Each row comes from the steps of one walk. Every step used is in the known rows, and no mark comes twice. Write the walk behind each row, first mark first.
Known rows
folib/tadim/sikil/kiza: [-1.419 -1.992 -0.120  0.543  2.469  1.118 -3.429  2.874  3.308 -2.149
 -4.280  3.313  2.833  2.556  0.690  5.085 -1.248 -1.808 -0.052]
nodem/kiza/sikil/tadim/folib: [ 0.809  2.221 -0.355 -4.808  3.576 -6.946 -0.740 -5.696 -2.210  1.338
  0.592  0.175 -4.908 -3.575 -7.620  0.338  1.325  2.613 -0.775]
kiza/sikil/tadim/folib: [ 0.271  1.835 -1.069 -4.485  3.330 -4.783 -0.335 -4.739 -1.306  1.159
  2.002  0.964 -5.464 -1.029 -5.496 -0.599  0.053  1.780 -0.485]
ridad/kiza: [ 2.739 -0.478 -0.434 -1.508 -1.669  2.415 -0.918  4.248  0.219  4.230
  5.016 -0.005 -3.305  4.445 -0.191 -4.701 -3.212 -5.707 -1.539]
sikil/tadim/nodem/kiza: [ 0.364  1.205 -2.154 -3.843 -1.741 -0.865 -0.561  0.657 -1.916 -2.282
  2.030  0.295 -2.508  3.043 -1.349  3.002  0.415 -1.873 -3.480]
sikil/kiza: [-2.313  1.842  0.052 -1.987 -0.150  1.726 -2.210 -0.368  2.878  2.277
 -2.913  0.389  1.232  0.636 -1.550 -0.499 -0.899 -5.262 -1.134]
folib/tadim/sikil: [ 1.131 -2.244 -0.186  1.761  1.938  1.946 -3.556  3.806  0.442 -0.577
 -0.088  2.199  1.718  4.532  1.399  2.838 -0.932 -0.760 -0.126]
nodem/kiza/ridad: [ 1.599  3.751  1.203 -1.356  1.462 -0.729 -2.152 -0.452 -1.295  1.166
 -0.510 -1.664  1.069 -0.650 -0.349 -5.031 -1.367 -0.133 -0.275]
tadim/sikil: [ 1.044  1.158 -3.219 -1.248 -2.403  0.159 -1.945  3.047  1.156 -0.109
  2.639  0.607 -0.625  5.044  3.283  1.483 -0.490 -2.632 -2.301]
kiza/sikil: [-0.172  3.351  2.364 -2.165 -2.409 -0.089 -2.394 -2.818 -2.076  5.911
 -0.668 -1.302 -0.810  0.657 -3.526 -3.890 -2.348 -1.343  0.349]
ridad/tadim: [-0.971  0.109  1.390 -1.096 -1.280  1.606 -6.014  1.452 -1.204  3.521
  1.883  1.116  0.151  6.730  1.823 -5.175  0.171 -2.894 -0.574]
sikil/kiza/ridad: [-1.475  3.464  0.475 -2.512  1.687  0.912 -1.473 -0.336  2.697 -0.209
 -3.270 -0.034  1.568 -0.165  1.663 -3.178 -2.718 -2.127  0.293]
nodem/kiza/folib/tadim: [ 3.655  0.001  3.704  0.802  3.391  3.542 -3.707 -1.345 -0.516  4.781
 -6.377 -1.319  5.207 -0.891 -6.336 -3.667 -0.270 -2.752  0.289]
folib/tadim/nodem/kiza: [-0.767 -1.787  3.439  0.941  1.010  2.455 -5.429  2.521 -1.995 -0.719
 -1.909  2.064  0.833  2.464 -1.375  2.692 -1.034 -0.291 -0.255]
nodem/kiza/sikil/tadim: [ 1.367  3.527  0.492 -4.109 -0.368 -3.812  0.484 -5.062 -3.767  3.827
 -0.879 -2.211 -1.512 -1.596 -7.722 -1.474 -0.242 -0.057 -1.095]
nodem/kiza: [ 0.728  2.125  0.691 -0.944 -0.383  0.240 -2.901 -0.590 -1.107  3.851
  0.034 -1.273  0.733 -0.016 -3.199 -2.111  0.480 -3.230 -1.777]
kiza/folib/tadim/nodem: [ 1.394 -0.986  2.648  0.127 -0.140  6.202 -4.101  2.115  0.464  0.623
 -4.212  1.468  2.645  4.451 -0.069 -1.412 -2.295 -2.690  0.088]
nodem/tadim: [ 3.002  3.646 -0.426  0.524 -3.002  1.638 -2.942 -0.594 -0.195  6.670
 -0.044 -2.276  1.645  0.013 -0.370 -0.436 -0.884 -4.544 -3.453]
sikil/kiza/folib/tadim: [ 0.242  0.015  3.161 -0.099  3.764  4.943 -2.936 -1.212  3.401  3.394
 -9.151  0.724  5.763 -0.461 -4.441 -2.113 -1.671 -4.814  0.855]

Which walk is each row?
[ 4.492 -0.365  0.570  0.355  1.816  1.471 -3.109  1.223  0.827  0.966
 -5.453  0.187  4.605  1.557 -1.990  0.509 -0.318 -1.274 -0.885] | nodem/kiza/folib/tadim/sikil
[ 0.617  2.218  2.359 -1.584  0.957 -1.404 -5.640  0.637 -2.486  0.886
 -0.162  0.082  1.045  3.549  3.045 -7.392 -0.560  1.134  0.367] | nodem/kiza/ridad/tadim
[ 1.274  2.733 -1.714 -4.070 -0.034 -1.764  0.288  0.599 -2.186 -4.949
  1.309 -0.110 -2.225  2.332  1.778  0.077 -1.574  1.183 -2.104] | sikil/tadim/nodem/kiza/ridad
[-2.542 -0.007 -1.734 -2.761 -2.389 -1.198 -4.969  3.259  2.878 -1.950
 -1.278  3.693  0.510  7.120  5.895  1.377  0.149 -2.425 -1.770] | ridad/tadim/sikil/kiza
[ 4.060  3.307 -3.421  0.004 -4.642 -0.683 -2.338  2.126  1.018  2.915
  1.035 -0.874  0.827  2.289  3.980  3.762 -0.596 -2.899 -4.365] | nodem/tadim/sikil
[-0.496  0.652  0.926 -1.890  4.696 -2.373 -6.316  0.963 -0.120 -1.732
  2.672  3.313 -3.053  4.112  5.087 -6.584 -0.035  2.768  0.995] | kiza/ridad/tadim/folib
[ 1.918  3.028  0.273 -3.203 -3.930  2.178 -2.817  0.261  0.252  1.341
 -3.207 -0.741  0.916  2.422 -0.290 -2.162 -0.643 -3.636 -2.757] | tadim/nodem/kiza/folib
[ 2.334  2.488 -1.171 -0.260  1.177 -1.581 -4.151 -1.218  1.300  4.077
  1.421  0.169 -1.706 -2.027 -0.346  1.188  0.745 -1.834 -3.024] | nodem/tadim/folib
[-1.468  1.307 -3.048 -2.593 -1.835 -0.629 -1.515  2.101  4.179 -1.520
 -1.694  1.829  0.527  2.849  2.677  3.832 -0.778 -3.556 -2.278] | tadim/sikil/kiza
[ 2.823 -0.382 -1.539 -5.045  2.348 -4.898  1.295 -0.776 -1.185  1.683
  5.514  1.559 -9.016  0.785 -4.758 -2.312 -2.319  0.213 -0.928] | ridad/kiza/sikil/tadim/folib
[-1.195 -2.255  2.642  1.220  0.343  4.810 -5.010  3.504 -1.090 -0.960
 -0.212  2.848  0.284  4.894  0.725  1.962 -2.087 -1.209  0.399] | folib/tadim/nodem
[-3.233  1.091  1.109 -3.182  5.301 -3.123 -6.075  0.200  2.895 -3.375
 -1.554  4.292 -2.057  2.215  4.604 -4.066 -0.230  1.690  0.816] | sikil/kiza/ridad/tadim/folib
[ 3.896  5.078 -3.479 -2.477 -4.780  0.203 -1.265 -0.303  5.529  2.842
 -7.215 -1.026  4.399 -0.095  2.577  2.988 -1.132 -5.448 -4.736] | nodem/tadim/sikil/kiza/folib
[ 0.508  3.754  2.895 -2.402 -1.883 -2.274 -2.732 -3.828 -2.846  5.916
 -2.081 -2.109 -0.385 -1.758 -5.789 -3.265 -1.116 -0.439  0.108] | nodem/kiza/sikil
[ 1.264  3.581 -3.403 -1.145 -4.106 -1.417 -2.006  1.191  3.966  1.331
 -3.069  0.062  2.046  0.393  3.677  6.220 -0.915 -4.147 -4.440] | nodem/tadim/sikil/kiza
[ 3.838 -0.979 -0.200  0.558  1.381  3.634 -2.734  2.198  1.798  0.995
 -3.967  1.030  4.091  3.862  0.037 -0.323 -1.360 -2.300 -0.319] | kiza/folib/tadim/sikil
[-0.523  3.096 -2.600 -2.983 -0.112 -1.357 -0.766  2.166  3.866 -4.273
 -2.054  1.464  0.863  2.483  5.911  0.732 -2.623 -0.381 -1.066] | tadim/sikil/kiza/ridad
[ 2.944  2.544 -2.139 -4.795 -2.602  0.638  0.352 -0.882 -0.331 -0.622
 -2.006 -1.012 -0.387  2.498 -2.182 -0.091  0.222 -3.447 -3.881] | sikil/tadim/nodem/kiza/folib
[ 1.409  1.680 -0.683 -2.054 -0.749 -3.387 -4.940  3.226 -1.278 -3.084
  0.867  1.473  0.332  5.891  7.292 -3.334 -0.613  2.648 -0.837] | nodem/kiza/ridad/tadim/sikil
